Each row was made from one path, in order. Every step used is in the known rows, and no mark comes twice. Write each row's path.
In the rows, zero is written as 100.
Known rows
dogalu/tegefa/bope/zomufa/budini/zugef/mufu: 104 100 82 102 102 73 100 105 102 100 89 102 96 84 101 99 106 121 104
 104 112 89 113 112 91 57 82 86
fupu/tegefa/bope/zomufa: 103 95 104 91 97 67 92 108 105 100 89 108 93 89 95 100 137 116 120 93
 102 94 116 99 103 113 69 89
budini/zugef: 99 104 95 105 112 119 98 94 87 103 112 103 106 106 108 106 77 84 95 106
 102 101 99 101 98 75 113 88
budini/tegefa/bope/zomufa/fupu: 97 89 117 79 99 97 98 112 90 108 91 101 95 107 99 98 151 103 141 83 102
 97 81 110 98 121 81 109
bope/tegefa: 100 96 104 96 83 80 103 103 101 102 112 107 114 111 100 108 97 101 104
 87 99 99 103 115 105 101 105 93
bope/zomufa/budini/zugef/dogalu: 107 100 97 103 78 126 96 104 99 96 85 106 90 101 100 97 66 112 109 103
 107 106 101 103 96 57 64 98
fupu/tegefa/bope/zomufa/budini/zugef: 110 100 100 94 99 77 89 114 96 97 72 114 95 87 102 97 136 136 116 107
 116 99 109 103 95 91 62 86
bope/zomufa/fupu/tegefa: 100 94 123 91 73 113 95 109 114 91 87 108 89 91 106 88 98 102 128 87 108
 97 97 111 98 107 72 110
fupu/tegefa: 101 101 101 103 83 93 96 100 103 95 105 104 103 98 102 101 78 97 94 99
 98 102 109 111 103 109 106 93
dogalu/tegefa/bope/zomufa/budini/zugef: 104 97 94 98 110 66 90 103 97 104 91 109 94 86 93 98 117 123 113 102 111
 91 104 103 92 66 79 88
budini/tegefa/fupu: 96 99 108 86 101 98 102 99 90 104 108 91 114 121 104 112 112 90 108 79
 99 100 76 108 105 140 111 112
bope/zomufa/budini: 103 95 110 99 80 103 88 107 111 99 82 103 97 100 82 97 94 120 117 99 91
 104 91 105 100 86 78 111
fupu/tegefa/budini/zugef/dogalu: 110 107 96 106 83 111 108 102 95 94 105 98 95 93 103 96 70 104 66 112
 117 111 118 96 97 75 92 77
zugef/dogalu/tegefa/budini: 103 100 92 108 79 87 106 93 107 100 123 89 94 91 78 96 49 95 65 101 100
 103 110 100 99 69 107 88
bope/zomufa/fupu/tegefa/mufu/zugef/dogalu: 104 100 107 92 99 122 106 110 122 84 85 102 85 95 135 86 83 93 118 94
 112 107 108 94 99 95 61 107
mufu/zugef/dogalu/tegefa/budini/zomufa/bope: 102 108 93 111 94 101 118 96 100 103 105 97 86 86 69 91 80 99 67 116 84
 105 114 93 98 94 105 107
dogalu/zugef/mufu: 98 102 79 107 99 107 106 92 101 95 110 90 106 108 97 103 56 78 87 84 88
 100 110 110 102 87 118 90
mufu/zugef/dogalu: 100 106 82 102 97 110 115 94 95 94 108 101 94 107 95 101 41 70 89 101 88
 111 113 100 103 85 94 95
dogalu/tegefa/mufu/zugef/budini/zomufa: 93 109 89 113 134 103 110 75 105 101 131 89 103 110 117 97 90 76 78 106
 101 97 105 88 103 101 157 115
zomufa/fupu: 95 96 109 95 92 124 96 102 99 97 102 102 99 102 99 97 76 81 112 96 99
 101 80 112 96 97 107 104
mufu/zugef/dogalu/tegefa/bope/zomufa: 99 100 81 95 109 62 114 95 104 100 107 104 83 89 87 97 80 87 108 91 96
 94 126 96 101 80 67 90
tegefa/dogalu/zugef/budini/zomufa: 91 103 90 116 111 109 102 73 86 107 119 83 104 117 95 105 90 67 76 93 93
 97 93 70 108 129 140 116
fupu/tegefa/mufu/zugef/budini/zomufa/bope: 99 107 96 109 115 127 106 98 104 94 97 101 102 96 122 97 122 102 85 119
 97 104 111 92 102 134 122 107
zomufa/budini/zugef: 104 104 96 106 99 115 92 101 89 98 92 105 106 104 101 103 76 107 93 114
 103 107 90 108 94 71 106 93
budini/zomufa/bope/tegefa: 99 97 112 102 82 98 101 107 95 108 98 112 111 104 91 106 135 117 110 98
 88 93 98 113 105 125 108 107
bope/zomufa/fupu: 96 92 121 91 88 124 95 105 109 98 93 103 91 99 97 93 94 92 133 88 100 97
 84 105 97 92 80 113

Write each row's path
97 95 111 106 89 85 98 106 91 113 94 101 112 105 99 112 140 109 97 105
 89 92 92 86 107 138 102 113 | budini/zomufa/bope/tegefa/dogalu
105 100 107 100 94 117 90 104 99 100 83 107 98 101 98 98 94 118 114 105
 104 104 93 101 95 66 79 102 | bope/zomufa/budini/zugef
100 92 103 96 77 93 100 115 101 102 96 113 113 96 96 108 108 115 108 96
 91 96 105 120 101 109 88 86 | zomufa/bope/tegefa
103 100 102 103 109 96 86 103 113 94 105 96 109 101 128 102 99 105 91
 104 104 102 104 98 103 107 114 91 | fupu/tegefa/mufu
98 105 88 106 136 82 102 90 112 99 119 94 105 102 119 101 73 81 84 103
 95 100 106 93 100 81 126 97 | dogalu/tegefa/mufu/zugef
99 106 93 101 141 104 100 97 106 98 106 94 107 110 119 104 90 83 93 108
 89 109 99 87 102 90 116 97 | tegefa/mufu/zugef
95 110 93 109 139 125 108 82 100 101 118 89 105 118 117 101 106 78 85
 112 96 106 97 82 106 110 148 116 | tegefa/mufu/zugef/budini/zomufa
95 101 104 96 96 106 104 97 90 96 102 105 94 95 102 93 134 95 107 102
 117 95 96 111 99 142 121 107 | zugef/budini/zomufa/fupu/tegefa/bope
93 105 89 112 127 117 107 88 105 101 116 96 102 95 113 97 103 90 82 115
 93 95 106 93 99 109 141 110 | dogalu/tegefa/mufu/zugef/budini/zomufa/bope
102 105 99 113 85 92 107 85 102 107 124 87 91 99 73 95 72 97 66 104 97
 100 105 93 102 87 128 109 | zugef/dogalu/tegefa/budini/zomufa
102 92 114 98 76 88 90 106 95 111 82 89 103 115 98 105 116 114 106 98 92
 106 78 87 103 118 83 125 | bope/zomufa/budini/tegefa/dogalu
101 93 124 92 99 116 86 112 124 91 88 100 95 94 132 91 117 110 127 92
 115 98 92 98 98 104 81 108 | bope/zomufa/fupu/tegefa/mufu
98 93 101 91 113 77 92 104 101 107 95 103 96 96 85 104 137 106 124 95 93
 94 103 94 103 99 77 92 | tegefa/bope/zomufa
107 98 88 95 98 98 95 109 91 100 80 109 89 94 95 100 103 120 116 106 110
 102 105 98 95 68 56 85 | tegefa/bope/zomufa/budini/zugef/dogalu
108 107 105 105 99 103 102 102 95 98 102 99 102 93 101 96 96 109 70 115
 114 109 110 94 96 83 106 83 | fupu/tegefa/budini/zugef
106 98 98 93 115 90 89 109 91 104 77 110 96 95 93 101 135 126 121 108
 106 100 97 96 95 76 70 90 | tegefa/bope/zomufa/budini/zugef
93 99 98 96 106 76 99 90 107 99 117 94 106 98 98 107 76 85 98 82 104 88
 90 106 102 111 108 102 | dogalu/tegefa/fupu
93 99 93 89 101 113 112 85 88 97 119 86 114 125 104 108 92 75 98 62 105
 101 84 106 105 146 123 105 | dogalu/zugef/budini/tegefa/fupu
96 100 106 108 96 121 93 101 92 108 96 103 101 99 83 103 116 103 103 110
 78 96 91 103 102 118 116 111 | budini/zomufa/bope
99 96 104 88 97 85 95 112 95 94 91 109 95 87 104 96 117 100 114 99 110
 97 97 114 96 122 90 88 | zomufa/fupu/tegefa/bope
94 105 85 102 106 118 118 87 96 95 116 99 103 108 96 100 61 66 86 104 95
 108 107 102 102 96 120 98 | mufu/zugef/budini
96 99 90 109 113 87 94 89 92 104 107 87 106 110 97 108 73 72 83 90 87
 100 94 74 105 110 108 97 | tegefa/dogalu/zugef
100 101 109 111 93 96 98 98 102 111 107 94 96 85 66 96 116 116 75 114 86
 96 97 97 97 103 126 108 | dogalu/tegefa/budini/zomufa/bope
110 102 89 97 92 83 98 116 101 93 70 108 96 85 112 97 126 134 107 109
 117 98 119 111 94 81 67 84 | fupu/tegefa/bope/zomufa/budini/zugef/mufu
96 104 110 95 120 121 118 95 103 96 110 100 109 119 132 96 126 86 107 95
 115 102 89 99 103 120 134 120 | bope/tegefa/mufu/zugef/budini/zomufa/fupu
102 101 113 107 99 117 97 105 96 110 94 94 99 94 66 98 134 118 83 119 81
 105 90 90 100 112 117 109 | tegefa/budini/zomufa/bope
98 93 108 85 91 88 102 116 104 98 89 109 116 97 100 113 127 115 118 82
 100 92 91 113 103 134 74 93 | zomufa/bope/tegefa/fupu
